Known rows, with every way that one mark hangs from another:
(fepe (fesi kapabu) (kobib damor ruladet)): [ 1.506  0.043 -0.623  1.310  0.631  0.354  2.269 -1.073 -0.737  0.185
  0.580  1.798 -1.103  0.632  1.251 -0.944  0.170  1.284 -0.629 -0.515
 -3.691 -0.294  1.481]
(damor (kobib fepe ruladet)): [-2.612  0.892  3.576 -0.827  0.327  1.573  3.117  0.878  0.565 -5.840
 -1.190 -0.374 -0.784  0.667  1.732  3.310  2.531  1.949  0.211 -0.298
  1.349  2.474 -3.189]
(kobib damor ruladet): [-0.425 -0.730  0.241 -4.302  0.225  0.207  1.997  1.239 -0.200  0.846
 -0.626 -0.935 -3.153 -0.976  0.118 -1.662  0.671 -2.022 -0.412 -1.610
 -0.384 -0.554 -1.440]
(kobib damor (fepe kapabu) ruladet): [-1.458 -0.913  2.842 -1.534  0.174 -0.074  0.769  0.393  0.378 -2.280
 -1.646 -0.343 -4.782 -1.379  2.589 -0.768  1.137  1.724 -0.667 -0.006
  0.587  1.773  0.308]
(ruladet (kobib damor (fepe kapabu))): [-1.232  0.152 -1.019 -2.655 -0.020  0.298 -1.148  1.759 -0.232 -0.821
  0.046 -2.005 -2.996 -0.839  1.133 -1.333  0.431  1.959 -0.029  1.182
  1.401  3.551  0.702]
(kapabu (fepe fesi (kobib damor ruladet))): [ 0.822  0.264  0.696 -3.262  0.834  0.302  1.742  0.373 -0.073  0.594
  0.039  0.135  0.764 -0.449  1.458  3.388  0.305  0.422 -0.837 -0.195
 -2.712 -0.320  2.426]
(kapabu fepe): [-0.074 -0.167  2.025 -3.959  0.035 -0.182  0.010  0.899  0.020  1.603
 -1.497 -1.309  2.025 -1.026 -0.143  3.100  0.647 -3.320  0.128 -0.394
  1.420  1.546 -0.916]
(fesi fepe kobib): [-0.560 -0.269 -0.437  1.913 -0.743 -0.395 -2.544  0.122 -0.064  1.187
  0.484  0.801  3.286  0.953 -4.531 -1.543 -1.270 -3.689  0.971 -0.189
  2.190 -4.985 -1.609]
(kobib damor (fepe fesi kapabu) ruladet): [-0.610 -0.992  1.016 -0.086  0.626  0.200  1.402 -0.640  0.502 -3.755
 -0.713  0.940 -3.487 -1.142  2.873 -0.491  1.077  0.091 -1.269  0.144
 -1.027  2.471  1.015]
(kapabu (fepe kobib)): [ 0.464  0.468  2.545 -4.076  0.458  0.014  0.433  1.044 -0.596  1.723
 -1.372 -1.049  1.957 -0.617  0.693  5.107  0.105 -0.493  0.216  0.530
  0.433  0.821  0.962]
(damor (kobib (fepe (fesi kapabu)))): [-0.253  0.994  1.198  3.985  0.283  1.117  2.653 -0.707  0.573 -5.334
 -0.067  1.091  2.264  1.578  1.082  1.912  1.946  1.558  0.312  0.471
  0.442  3.591 -2.327]
(ruladet (kobib damor)): [-0.353  0.582 -3.223 -5.201  0.067  0.558 -0.174  2.589 -0.744  1.996
  0.928 -2.537 -1.921 -0.521 -1.176 -2.109  0.060 -1.496  0.283 -0.401
  0.513  1.883 -1.034]
(kobib damor fepe ruladet): [-1.643 -0.795  1.911 -2.580  0.279  1.244  1.636  1.477  0.568 -1.693
 -1.612 -1.216 -3.412 -1.166  2.063 -1.233  1.542  1.059 -0.460 -1.345
  0.642  1.243 -1.216]
(kobib damor (fepe fesi) ruladet): [-0.750 -0.797  0.101 -1.308  0.645  1.497  2.246  0.488  0.716 -3.249
 -0.652  0.016 -2.306 -1.016  2.230 -1.091  1.544 -0.402 -1.096 -1.170
 -0.886  1.867 -0.597]
(damor (kobib (fepe fesi kapabu) ruladet)): [-1.649  0.827  2.546  1.613  0.630  0.525  2.922 -1.068  0.538 -7.936
 -0.374  1.496 -0.680  0.588  2.689  4.036  2.075  1.210 -0.589  1.069
 -0.193  3.738 -1.051]
(kapabu (fepe fesi) (kobib damor)): [ 2.168  0.912 -2.442 -2.435  0.433  0.020 -0.254  0.046  0.539  2.666
  1.010 -1.625  3.221 -0.944  0.792  2.728 -0.966  0.163 -0.212 -0.151
 -1.412  1.249  1.630]
(fepe (kapabu kobib)): [ 0.830  0.733 -0.438 -1.461  0.182 -1.471 -0.888 -0.936 -0.721  0.578
 -0.482 -0.723 -0.663 -1.047  0.914  2.612 -1.216 -1.895  0.325  1.066
  0.637  2.936  0.141]
(fepe (fesi kobib)): [ 1.539 -0.590 -2.472  0.537  0.047  0.435  0.168 -0.647 -0.523 -0.243
  0.901  1.398  1.853  0.118 -2.204  0.300 -0.819 -4.392 -0.401 -0.352
  0.481  0.182 -1.172]
(fepe fesi (kapabu (kobib damor))): [ 2.606  0.468 -2.964 -0.160  0.613 -1.304  0.024 -1.467 -0.369  0.369
  1.179  0.154 -0.309 -1.007  0.887  0.865 -1.553 -1.466 -0.595  0.956
 -1.621  2.579  1.884]
(fesi kapabu kobib): [ 0.908 -0.752 -0.458  3.661 -1.040 -0.245 -1.353 -0.823 -0.528  2.822
  0.035  0.876  1.337  1.287 -2.602 -1.915 -0.600 -0.359  0.634 -0.682
  1.465 -1.518 -1.835]

Rows:
[ 2.359 -0.904 -3.207  4.095 -0.488 -0.052 -0.203 -1.084 -0.215  2.367
  1.502  1.630  1.328  1.240 -2.515 -3.349 -0.841 -0.482 -0.205 -0.587
 -0.818 -1.763 -0.345] -> (fepe (fesi kapabu (kobib damor)))
[-0.159  0.904  1.102  0.741 -0.391 -0.131 -1.210 -1.225  0.470  2.052
 -0.530 -1.039  2.641 -0.025  1.999  2.602  0.361  1.880  0.691 -1.049
 -0.500  1.335 -0.246] -> (fesi (kapabu fepe (kobib ruladet)))
[-0.319 -0.322 -0.374  6.351 -1.365 -0.718 -3.232 -1.103  0.114  2.293
  0.697  1.681  4.033  2.069 -4.521 -3.585 -0.875 -1.596  1.353 -0.219
  1.397 -5.508 -1.377] -> (fesi fepe kapabu kobib)
[ 0.635 -0.456  0.884  3.020 -1.264 -0.341 -2.120 -0.644  0.034  3.814
 -0.164  0.337  3.709  1.140 -2.128  0.154 -0.301  0.761  0.676 -0.409
  1.476 -1.761 -0.509] -> (fesi (kapabu fepe) kobib)
[-0.368 -0.907  1.378  1.479 -0.612 -0.008 -1.559 -0.314 -0.188 -0.810
 -1.104  0.614 -0.751 -0.128 -0.386  0.878 -0.449  0.594  0.035  1.025
  2.927  0.817 -0.415] -> (fesi (kobib (fepe kapabu)))
[ 1.277  0.967 -0.518 -3.950  0.029 -0.312 -0.711  1.072  0.375  4.474
  0.092 -2.941  2.162 -0.897  0.511  2.454 -1.001  1.441  0.379 -0.367
  0.153  0.424  0.929] -> (kapabu fepe (kobib damor))
[-1.026 -1.170  1.439  0.853 -0.564  0.216 -0.744  0.096  0.238 -0.502
 -0.550  0.449 -3.263 -0.295  0.152 -1.244 -0.014  3.424 -0.468  0.070
  1.334 -1.366  0.511] -> (fesi (kobib damor (fepe kapabu) ruladet))
[ 1.433  0.555 -2.368 -0.436  0.575 -0.980  0.335 -1.662 -0.193 -0.731
  0.958  0.401 -1.623 -1.071  1.972  0.972 -0.928 -0.887 -0.848  0.194
 -2.341  2.022  1.779] -> (fepe fesi (kapabu (kobib damor ruladet)))
[ 1.467 -0.012 -0.297 -1.366  0.998 -0.851  2.030 -1.129 -1.040 -1.232
  0.405  1.842 -3.180 -0.491  1.910  1.435 -0.368 -0.069 -1.189  1.093
 -3.306  0.599  3.100] -> (fepe fesi kapabu (kobib damor ruladet))
[-0.448  0.119 -3.013  0.612  0.053  1.367 -0.415  0.855  0.191 -0.855
  1.144 -0.917 -0.282  0.286  1.012 -3.168  0.958  1.707 -0.059  0.026
 -0.439  3.829  0.043] -> (ruladet (kobib damor (fepe (fesi kapabu))))
[ 0.373 -0.598 -1.108  5.865 -1.384 -0.893 -2.941 -0.319  0.314  4.192
  1.278  1.103  2.921  2.112 -5.071 -5.862 -1.132  0.473  1.092 -0.416
  0.744 -7.262 -0.536] -> (fesi fepe kapabu (kobib damor))
[-0.835 -1.129  0.794  4.093 -1.019  0.976 -0.751 -0.145  0.564  1.005
 -0.330  0.471 -1.202  1.099 -0.253 -3.831  0.554  5.135  0.179 -1.279
  0.805 -2.399 -0.874] -> (fesi kapabu (kobib damor fepe ruladet))
[ 0.279  0.067  2.464 -0.186 -0.173 -0.291  0.546  0.067 -0.167  3.159
 -0.796 -0.232  0.446  0.522  1.043  0.710  0.601  3.462  0.259 -0.406
 -1.573 -1.250  1.444] -> (fesi (kapabu (fepe (kobib damor ruladet))))
[ 0.046 -0.579  1.253  0.615  0.623 -0.145  0.446 -1.154  0.139 -4.339
 -1.269  1.282 -0.891 -1.219  2.259  1.806  0.705 -2.752 -0.666  1.273
  0.779  4.987  0.155] -> (kobib (fepe fesi kapabu))
[ 2.686 -0.017 -0.757 -1.210  0.896 -1.251  1.686 -0.703 -1.217  0.077
  0.539  1.469 -1.800 -0.391  0.789  1.148 -0.981 -0.595 -0.890  1.880
 -2.432  1.056  3.300] -> (fepe fesi kapabu (kobib damor))
[ 0.121 -0.614 -0.670  2.728 -0.962 -1.851 -2.938 -0.243 -0.012  2.499
  1.004  1.061  0.740  0.811 -4.362 -3.412 -1.812 -1.149  0.551  1.038
  1.181 -6.236  0.948] -> (fesi (fepe kapabu) (kobib damor))
[-1.552  0.697  1.821 -0.921  0.407 -0.106 -0.012  0.283 -0.489 -1.122
 -0.667  0.685  1.083  0.266 -0.761  0.969 -0.084 -2.640  0.628  0.012
 -0.382 -2.970  0.013] -> (fesi (fepe (kobib ruladet)))
[ 1.571  0.508 -1.044 -1.743  0.068 -1.525 -0.677 -0.414 -0.530  2.341
  0.002 -1.227 -1.800 -1.071  0.643  0.645 -1.474 -0.150  0.072  0.821
 -0.002  1.461  0.980] -> (fepe (kapabu (kobib damor)))
[-0.850  0.620 -0.121 -2.108  0.334  1.197  0.521  0.793  0.571 -0.009
 -0.607 -2.198 -1.869 -1.080  2.891  0.389 -0.029  3.122  0.056 -1.084
  0.410  1.899 -0.513] -> (kapabu (kobib damor fepe ruladet))
[-0.908 -0.597 -0.542  5.626 -1.362 -0.543 -2.408 -0.634  0.505  2.837
  1.106  1.476  1.599  2.004 -3.892 -5.653 -0.608  1.017  0.899 -1.240
 -0.118 -7.843 -0.552] -> (fesi fepe kapabu (kobib damor ruladet))
[-0.654  0.192 -3.230 -2.355  0.429  1.757  0.010  1.864  0.096 -1.686
  1.033 -1.623 -0.922 -0.673  0.917 -1.516  0.623 -0.068 -0.349  0.145
  0.111  3.845 -0.084] -> (ruladet (kobib damor (fepe fesi)))
[-1.659  0.916  1.689  0.484  0.714  1.725  3.703 -0.096  0.728 -7.342
 -0.273  0.708  0.209  0.681  2.126  3.606  2.403  0.524 -0.385 -0.092
  0.029  3.356 -2.579] -> (damor (kobib (fepe fesi) ruladet))
[ 0.256  0.326  1.234  0.046  0.198 -1.880 -0.899  0.135 -0.646  1.225
 -0.014  0.840 -0.181  0.205 -1.627 -0.682 -1.225 -0.792  0.450  2.011
 -0.642 -3.554  2.349] -> (fesi (fepe kapabu (kobib damor)))
[ 0.026 -0.578 -1.277  1.627 -0.826 -0.434 -2.187  1.013  0.128  2.997
  1.053  0.197  2.014  0.995 -5.089 -3.929 -1.497 -1.845  0.727 -0.282
  1.491 -6.749 -0.687] -> (fesi fepe (kobib damor))
[ 0.932 -0.875 -2.740  0.066  0.012  0.633  0.911 -0.250 -0.164  0.244
  1.324  1.162 -0.405  0.131 -1.482 -1.502 -0.407 -2.098 -0.848 -1.260
 -1.055 -1.891 -0.367] -> (fepe (fesi (kobib damor ruladet)))
[ 1.664 -0.713 -1.360 -0.933 -0.249  0.122 -0.465  0.198  0.358  2.587
  0.856  0.071  3.031 -0.037 -1.659  0.989 -0.526 -1.524 -0.500 -0.264
 -0.129 -1.620  0.953] -> (kapabu (fepe (fesi (kobib damor))))
[-0.855  0.355  1.805 -0.228  0.215 -1.517 -0.546 -0.158 -0.483  0.030
 -0.169  1.148 -1.266  0.066 -0.734 -0.448 -0.609 -0.085  0.210  1.316
 -1.307 -4.311  2.301] -> (fesi (fepe kapabu (kobib damor ruladet)))
[-0.067  1.288 -0.713  4.483 -0.539 -0.888 -2.638 -1.384  0.295  1.750
  0.373 -0.136  4.464  0.974 -1.476 -1.655 -0.876 -1.380  1.723 -0.084
  0.287 -1.764 -0.998] -> (fesi fepe (kapabu kobib))
[-0.665  1.131  0.971 -3.541  0.165  0.199 -0.625 -0.145  0.396  1.347
 -0.577 -2.050  2.032 -1.126  2.136  4.929 -0.134  0.055  0.293 -1.058
  0.001  1.754 -0.136] -> (kapabu fepe (kobib ruladet))
[-1.496  0.263 -1.810 -3.634  0.055  1.496 -0.344  2.750 -0.078 -0.164
  0.123 -2.738 -1.822 -0.682  0.644 -1.744  0.621  1.101  0.207  0.038
  1.630  3.298 -0.751] -> (ruladet (kobib damor fepe))
[-2.454  0.710  3.918  0.321  0.238  0.268  2.481 -0.193  0.409 -6.336
 -1.314  0.366 -1.783  0.444  2.555  3.906  2.040  2.406 -0.029  0.862
  1.199  3.049 -1.783] -> (damor (kobib (fepe kapabu) ruladet))
